Known rows, with every step that occurs
bipi sidigo: [  7 -19 -11 -10 -12  -7  11  -8  26  12   3  14  -4  -3   8  10   3  -6
  17  -9 -44  13  -7 -11  12   3  -7  -4   0  -9  -7   1   0   6 -18  30
  -6  -3   3  -3   5 -11 -34 -30 -23  11   6   6  -4   6   7 -21]
gotep ripov zatule bipi: [  2 -15   2   1  38  18  -4 -17 -16   3 -13   2   3  -7   1   2  14   1
 -15   7 -10 -19  -9  -2  -2  -2  25   5   7  20  -4  18  25 -11   4 -24
  -6   3  -8  -4  -5  -1  27  12  14  14   4   2   2   1   0   7]
gagago bipi zatule: [  4 -24  13  -8 -16   7  -1  -3  32  -1  24   7  -5  -5  -5   4 -15 -14
  18 -10 -45  30   5   3   3   5 -11 -29   9 -22   1  -7 -13   4 -21  15
  -5  13   4   0   6   8   7 -14 -10  -5  -2  12 -13  10  12   3]
tilufeb gotep ripov zatule bipi sidigo: [  8  -9  -1  -8   5   7   4 -14  13  14 -10  14  -4  -4   4   7  11 -15
  -4  -5 -38  -2  -6 -10  12   4 -10   4   2   1  -9   6  10  -6  -3   4
 -13  -8  -6   0 -13 -24 -16 -19 -11  15   4   4   3   0   1 -14]
ripov gotep tilufeb zatule bipi gagago: [ -3  -9 -10 -24  -8  11  -2   3  -6 -19   8   4  -4  -7 -13   1   3 -11
  -7 -13   6  11  -8  12   7  12  30   6  -2 -11   6  -7 -11  -7   6  10
  21 -17  -5   1 -13 -21   4  -3  -5   9   0   4   4  12  -5 -18]
ripov zatule tilufeb: [  0  19  -7   2   6   5  -6 -20 -30   1  -6  -2   4   3   1   3  17  10
  -3  10 -13 -19   9  13  -4 -19   6  -1   5  10  -4   8  23  -2   7 -20
 -18   7  -2  -5  32  42 -22 -10   5  -3  20   1   5   4  -2  21]
gagago bipi: [  9  -8   1   2  38 -10   1   4   2   8  14  -1   6  -7  -5   3  11 -11
  -4   4   0  18 -16 -10 -16   7  12 -11   9 -15 -10  10 -15   1 -19   2
 -12  14   5   1   2  -2 -24   1  -2  -2   1  15 -13   3   2   8]
giso muboz bipi zatule ripov gotep tilufeb: [-10   2   7   2 -17 -42  -5  11 -13 -11 -10  -3  -6  -1  16 -10  -8  18
   3  -1  43  -9   6   5   4   3  -7   3   4  -1   0   6 -11   3  12   3
  -9 -10  24  -6 -18  -9  33  -8  -1 -13 -12 -13   2 -13  -2  10]
giso muboz: [  2 -15  -9   2   7 -10   1   6  -3 -10  11  -9   3   0   3  -5  13  18
  17   4  42 -18 -24  -5  -9  13  16   3   8   5   9  22  -8   9   0   0
 -21  -2  14   1  21  38   3  -7 -20  13   7   6   0 -10   2 -10]
sidigo bipi zatule ripov gotep tilufeb: [-13   9  16   5   1 -35  -5   9  -8 -13 -12   5  -6   1  13  -9 -10  11
   4   0  24   4   8   6   2  -4 -11  -2  -3  -6   2   5  -6   8   4  13
  16  -5  16  -5 -22 -14  25   5   9 -17  -3 -15  -1  -5  -2  10]
muboz bipi zatule ripov gotep: [ -8   7   0  -4  -8 -25  -7  13  -4 -11  10  -7  -5  -2  -3   1 -16   6
   3  -3 -24 -17   7  -2   3   5 -45   1   5  14   6   9  10  -5  12 -18
   4 -11  -8  -5 -12  10   5  -4  -3  -8 -10   3  -3 -26   1   7]
muboz bipi: [  7 -33 -27  -7  -2   4   8   2  16  13 -10  -2   9 -17  -2   9  -1  -1
   2 -10 -16   2  -4   5  -8  -1  33   9   6  29  -2  -1   1  -8 -16  -8
  -7   2   5   0   6  -9 -20   4  -5   9  -9   4 -14  13   2  11]
zatule tilufeb gotep ripov: [  6  30  31  36 -10  14  10   4 -11  15 -11 -15   7  18  -6   2   5   5
 -16  12  62  -4  -1 -13 -10  -6 -10   1 -14  -8  -2 -18 -10   3  10 -10
   6  15  -7  16  -6 -15 -11  53  24  -6 -10  -7   8  -3  -9  -4]
ripov gotep tilufeb: [ -9  12   6   5  -5 -42  -4  12 -21   5 -12  -4   2   4  15 -11   1  16
 -11   8  47 -13   6   5   1  -3   9   0  -3  -6   2 -12 -14   7  -4  22
  12   4  30  -5 -11 -13  25   0   9 -17  -6 -14  -6  -4  -7  -4]
tilufeb zatule: [  7  22 -10 -13  13  43  -4  20  14  14  15 -14  11  18   1  -6   5  -9
  -2   1  22   1   4   8   2  -2  23  -2 -14   6  15 -28  -8   0  -6  12
  -4   7  -6  10  30   2  31 -27  -2  -2   7  -3   1  -1   0  -8]
sidigo bipi zatule tilufeb: [ -3  -2   5 -10 -12  11   4 -25  12 -16  -1  15  -2   1  -8   7   0   0
  11 -12 -48  22   4  17  -1 -11  -2  -6   3  -7  -4   4  13   8  -2   0
  10   5 -13   1  16  25 -30  21   8  -9  16   4   6  17   3  21]
bipi sorime: [ -5 -15 -25 -12 -16  -4  -4   1   4 -12  17  14  -3 -17  -2  -1 -19  -3
  11   1 -43  10  12  -3   4   5 -13   1  -1 -16   0 -20  -2   6 -15  28
   7  -5   5 -10  20  23  -5 -15 -23  11   6   6  -6   8   2 -16]
sidigo bipi zatule ripov gotep: [-11  11   6  -1  11 -24  -8  12  -2 -20  10  -1  -6   0  -5  -1 -16   3
   8  -2 -31 -10   1  -4   1   4 -47   1   2   9  12  12  11   2   8 -12
  18 -11 -11  -2 -14  12   9   7   1  -8   0   2  -4 -22   1   6]
giso muboz bipi: [  7 -35 -26  -5  -4  -6   6   6  11   4  -5  -5   8 -16   1   4   5   8
  10 -11  12 -10 -16   5  -9   9  32  14  12  30   3  12  -6  -5  -5 -11
 -34  -9  11   2   7  10  -7  -3 -18  14  -7   6  -8   1   1   9]
zatule ripov gotep: [ -8  20  -2   3  21 -32  -6  15 -22  -5   9 -12  -3   3  -2  -4  -5  13
  -6  10   1 -25  -3 -10  -3   3 -35   5   1  12   4  18  11  -2  13 -20
  14  -6  -9  -4  -9  15  -9   4   4  -5  -3   2  -1 -29  -2   1]
tilufeb gotep ripov zatule bipi: [  4  -1   3   5  33  20  -5 -12 -11   5 -13  -3   5  -3  -4  -2  15  -5
 -19  10   0 -21  -9  -2  -5  -2  20   8   4  19   0  13  19 -12   6 -27
  -1   4  -9  -1  -8  -3  20  16  17  10   2   0   2   0  -3   1]
gotep tilufeb: [ -3  -5   3   7  -4 -16   4  -1  -4   8 -14   1   1   2  15  -8   2  14
   2   7  50   7   2   4  -3  -7  35  -6  -5 -10  -5  -4 -11  10 -10  25
  10  13  25  -5   0 -11  10   0   9  -9  -3 -14  -3  14   0  -3]
gotep ripov: [  5  -7  28  28  -2  10  10   3  -4   9  -6  -5   5   5   6   7   1  13
   0   5  43  -1  -5 -17  -4   0   7  -5  -7  -2   0 -12  -2   6  -2   8
   2  14   5   8  -3 -15  25  38  12   9 -11  -3  -2  -4   2  -5]
gotep ripov zatule tilufeb: [  1  19  11  17  -1   9  -3 -19 -31   1 -13  -2   6   6   4   5  13  14
  -7   9   3 -19   8   7  -2 -18   2  -1   3   5  -7   0  21   0  14 -22
 -21   8   1  -1  23  28  -2   4  11  -1  12  -2   8  -2  -3  23]

Rows
[  2  32   0   8 -24  17   3  -3   9  10   5 -13   3  20 -18  -4   3  -9
  -8   8  10   4   5   7  -7 -10 -22  -2  -8  -8   5 -12 -11   0   0 -14
  18  13 -11  11  11  14 -45  17  15 -21   3   0   5  10  -4  -5] : bipi zatule tilufeb gotep
[ 12 -18  -2 -11  11 -18   8  -4  22  14   9  16  -2  -9   5  11   8 -18
   9 -11 -46  27 -11 -15   7  10 -11  -9   7 -24 -15   5 -12   4 -20  27
 -23  -2   3  -1  -6 -21 -47 -30 -26   9   4  14  -9   4   5  -9] : gagago bipi sidigo
[  0  22  -2   3  22  25   0   9   0  -1   2 -11  -6  15   8  -8  -4   6
   7   8  42   6   5  -5  -2  -8   6   0 -13   4  -5  18   6   1  18 -10
  -2  -1 -20  -2   7  -6  17 -17   6  -3  -1 -11  16 -10   6  12] : gotep tilufeb zatule ripov
[ -6 -31  -8  -3  -4   9   4   4  15 -27   3  18  -3 -20 -18  14  -8 -15
  26 -21 -33  35 -18  12  -4   6  21   4  -3  -7  15   2  -5   7 -11  28
  31  -8   0   5 -10  -2 -29  20 -12  16  10   8 -14  28   2 -11] : sidigo bipi gagago
[ -5  35  -2  -3  23 -12 -10  24 -19  -3  15 -17   1  13  -2  -8  -4   7
  -9   8  11 -26   3  -6   1   3 -34   8  -5  11  10   3   6  -4  15 -17
   4 -10 -14   0  -1   9  17 -13   2  -8  -2  -1   3 -34  -5   2] : tilufeb zatule ripov gotep
[  1 -12   8   5   7   7   2  -7  17 -12  19   0 -16  -3  -3   3 -18  -2
  25  -1 -29  21   0 -12  -3   1 -28 -19   6  -8 -11  35   9   1   6 -18
  -3   4 -23  -6  -2  14 -13  -2  -3  -1  -4   9   5  -6  16  17] : gagago bipi zatule ripov
[ -4  -6 -26 -30   5  12  -6  -3   6 -13   9  15  -1 -11  -1  -9  -8 -13
  -9  -3 -29  13  13   6   8   8   9   9  -3 -17  -7 -19  -2   0  -6  20
   3 -15  -4 -10  11  -1  20 -19 -13   8   5   0   9  12  -4 -11] : gotep tilufeb zatule bipi sorime
[  5  -1  -9 -31   7  -5   3  -6  17  11  -4  12  -2   2   9   0  13 -14
  -9 -12 -29   8  -3  -3  17   9   3   7  -2  -7 -10  -5  -1  -3  -5  19
  -7 -16  -3  -2 -11 -35  -9 -34 -13   5   5   0   8  -1  -2 -15] : ripov gotep tilufeb zatule bipi sidigo
[  6  17  30  38  -7  17   9  13  -2  18  -7 -17   8  16  -4   0   0   0
 -11  12  65  -4  -5 -16  -9  -1  -7  -1 -15  -3   6 -21 -16   3   2  -2
  13  16   1  18 -11 -22  10  44  18  -1 -14  -6   0  -3  -5 -14] : tilufeb gotep ripov
[-10   4   7   1 -17 -37  -3   8  -8  -4 -13  -2  -5   0  15  -8 -13  13
  -1   0  25  -3  12   6   5  -3  -7  -1   1  -2  -3   2  -8   2   7   4
   4  -6  19  -7 -19 -18  22  -5   6 -15 -13 -15   0  -7  -1  12] : muboz bipi zatule ripov gotep tilufeb
[-12  11  14   5 -14 -36  -4   9 -13  -6  -7  -2  -8   5  15 -11 -12  15
   0   5  32  -5  11   3   6  -4 -12  -7  -2 -10  -2   3  -6   6   8   9
  11  -2  18  -9 -17 -10  30  -5   9 -17  -8 -14   2  -9  -1   6] : bipi zatule ripov gotep tilufeb
[  1  11  -9 -27  38  16  -3  -1  -5   3  -7  -5   6   8   0 -12  19  -6
 -29   1  21  -6  -5   8   1   4  38  11  -3   6  -3  -2   0  -7   3  -6
   9  -4 -10  -2  -4 -22  24  -1  17  -5   1  -5  11   1  -8  -2] : ripov gotep tilufeb zatule bipi
[  2 -41  -6 -13 -47  12   2  -2  38  -6  11   4  -4 -10  -1   6 -19   0
  28 -21 -35  10   2  13   7   7   5 -10  13  11  11  -7  -6  -1 -10   5
 -21  -4  11   1  10  15  20 -13 -21   6  -7   6  -8   7  11   4] : giso muboz bipi zatule
[  2  19  17  34  -2  21 -11  12 -18  17  -7 -12   8   6   8   1  -2  -2
  -3  15  21 -29   7   1  -1 -12 -15  -1  -5  16  18 -19   4  -4   4 -10
 -17  12  14   9   6  10  48  -6   5   2   3  -8 -10 -10  -2  -3] : tilufeb gotep ripov zatule
[  8 -27 -15 -25  11  -4  11 -22  24   5  -3  19  -6  -8   1   8  13 -11
   1 -11 -55  11 -14 -12  10   7   9   5   5  -3 -17  19  10  -1 -13  16
  -2  -8 -12  -6  -7 -21 -43 -18 -13  17   5   9   3   9   5 -17] : zatule bipi sidigo
[  1 -11  -6 -13 -35  11   6 -27  10  -5  -2   6   0  -1  -7   8  -1   4
   5 -11 -38  14  14  16   2 -10   7  -5   8   1 -11  -2  10  -1   1 -14
  -7   4  -9  -4  20  19 -37   5   3  -7   3   5   7  15   3  25] : muboz bipi zatule tilufeb
[  1  43  -8  17  -1  14  -5   2 -14  16  -3 -18   9  17 -14  -5  12  -8
 -15  17  23 -16   5   8 -12 -14 -13   7  -7   5   7  -5  -2  -4   7 -23
   3  10  -9  10  15  24 -37   4  14 -16  10  -3   2   4  -9  -1] : ripov zatule tilufeb gotep
[ -3  -6 -17  -9  -1  10 -10  -6  -7 -11   5  13  -2 -16  -6  -3 -12 -12
 -10   5 -39  -6  10  -1   4   5 -17   9   2  -6  -1 -11   6  -6  -1   2
  -2 -11  -5  -8   3  11  15  -3 -12  13   4   3   3   6  -4 -10] : tilufeb gotep ripov zatule bipi sorime
[  5  24  35  33 -25  20   9   1  -1  10  -7 -11   4  19  -7   2  -2   2
  -8   8  50   2   4  -9  -5  -6 -20  -6 -12 -13   0 -22 -12   3   9  -9
   8  14  -6  16  -7 -14   2  48  21  -7 -11  -6   7  -1  -5  -5] : bipi zatule tilufeb gotep ripov
[ -1 -18  -1   0 -12  22  -2  -5  -9 -13   1   4  -6 -13 -17   8   3 -13
  -1  -6  -6   3  -9   5   2   7  18   6   1  -1   8   5   1 -11   8  -4
  17 -10  -5   2 -13  -8  -5   8  -2  17   0   7  -2  15  -2 -17] : tilufeb gotep ripov zatule bipi gagago
